What can hang from each mark:
tiko: nefilop
fure: bubu
refin: goripid nefilop
bubu: nefilop
goripid: litap refin
nefilop: bubu dekudib refin tiko
litap: goripid

Each row was made from one small tree. Brackets hold a mark, then the marks that hang from it, in alphabetical order. Every link used is in the known rows. Write each row's tree.
(in the rows, 128 means zero)
Known rows:
(tiko nefilop): [142 137 111 131 127 100 148 122 148 122 139 114 152 138 113 131 133]
(litap (goripid refin)): [ 98 106 127 149 127 120 121 102 104 164 134 165 130 175 145 117 133]
(bubu (nefilop dekudib refin tiko)): [182 163 102 117 103 144 114 104 198 132 167  75 125  96 174 115 180]
(litap (goripid (refin (nefilop tiko)))): [111  99 117 124 109 111 134  93 127 167 167 154 140 173 155 127 137]
(goripid litap): [121 114 130 114 121 150 107 125 121 137 144 132  99 138 102 110 128]
(litap goripid): [119 114 123 148 124 103 125 134 106 148 129 168 119 155 149 124 129]
(goripid litap (refin nefilop)): [111  90 126  91 110 152 112  73 126 164 178 118 128 166 106 105 115]
(nefilop bubu dekudib (refin goripid) tiko): [213 151 102 153  95 166 118 132 224 120 197  76 156  94 171 131 199]
(nefilop bubu dekudib (refin goripid)): [213 143 109 166 106 155 109 133 191 126 173  81 160 104 163 117 166]
(bubu (nefilop dekudib (refin (goripid litap)) tiko)): [185 147 105 118  88 154 100 106 194 145 179  88 116 109 166 112 184]
(refin (nefilop dekudib)): [168 119 119 105 114 119 134 105 153 126 181 106 152 114 151 124 131]
(bubu (nefilop refin tiko)): [162 153 100 111  99 129 122 113 183 143 148  83 122 116 164 125 156]
(bubu (nefilop (refin goripid))): [168 139 108 129  96 119 112 116 155 156 131  99 132 131 163 119 134]
(tiko (nefilop bubu dekudib (refin (goripid litap)))): [206 142  96 153 107 134 122 125 195 125 185  78 163 123 128 113 163]
(tiko (nefilop refin)): [158 151 108 146 127 121 140 120 165 123 140  90 157 136 127 127 143]
(fure (bubu nefilop)): [154 118 111 130 101  65 145 134 150 138 142 116 120 144 107 128 124]
(litap (goripid (refin nefilop))): [111  95 120 130 115 105 129  93 111 170 155 157 143 178 152 120 120]

Which tree is each row?
[184 142 110 129  97 146  93 107 167 149 160  92 120 116 161 101 158] : (bubu (nefilop dekudib (refin (goripid litap))))
[150 132 123 135  96 179 110 125 176 139 166 111 118 131 143 133 179] : (nefilop (refin (goripid litap)) tiko)
[188 149 110 136 100 134 104 108 171 145 151  90 135 111 174 110 158] : (bubu (nefilop dekudib (refin goripid)))
[150 125 130 148 108 167 101 127 143 144 142 116 122 141 135 120 146] : (nefilop (refin (goripid litap)))
[165 137 104 111  83 140 108 114 179 156 158  97 113 128 155 121 161] : (bubu (nefilop (refin (goripid litap)) tiko))
[141 103 106 128 106 112 132  96 150 160 188 138 150 157 161 120 147] : (litap (goripid (refin (nefilop bubu dekudib tiko))))
[204 103 107 118  86 107 133 123 171 140 199 107 174 121 156 131 130] : (refin goripid (nefilop bubu dekudib))
[186 144 101 124 111 141 132 132 204 109 194  91 142  88 146 127 182] : (nefilop bubu dekudib tiko)
[189 144  95 138 123 102 144 126 183 112 173  87 167 113 122 120 149] : (tiko (nefilop bubu dekudib))
[200  97 103  96  71 133 124 119 193 142 230 106 146 121 141 127 156] : (refin (goripid litap) (nefilop bubu dekudib tiko))
[153  90 119  90  75 131 128 116 159 153 197 133 131 146 132 139 139] : (refin (goripid litap) (nefilop tiko))
[175 144 124 144 100 197 100 114 196 125 192  99 121 107 156 121 207] : (nefilop dekudib (refin (goripid litap)) tiko)
[148 100 108  89 100 161 115  76 174 152 220  94 136 140 118 105 150] : (goripid litap (refin (nefilop bubu dekudib tiko)))
[209 134 110 157 102 170  96 131 186 131 184  84 142 110 147 106 165] : (nefilop bubu dekudib (refin (goripid litap)))
[188 131 107 157 101 136 119 144 171 140 148  92 156 128 150 129 136] : (nefilop bubu (refin goripid))
[132  88 112  92 103 142 116  84 141 165 188 105 137 162 104 103 110] : (goripid litap (refin (nefilop bubu)))
[187 129 113 155  94  94 130 126 174 136 160 100 131 133 132 123 154] : (fure (bubu (nefilop dekudib (refin goripid))))
[155 115 107 104 106 138 136  79 182 143 203  91 166 131 144 123 150] : (goripid (refin (nefilop bubu dekudib tiko)))
[168 126 114  95 103 128 141 104 180 122 199 102 148 106 156 135 157] : (refin (nefilop dekudib tiko))
[206 161  98 143 111 167 122 129 225 109 194  61 148  84 165 124 194] : (nefilop bubu dekudib refin tiko)
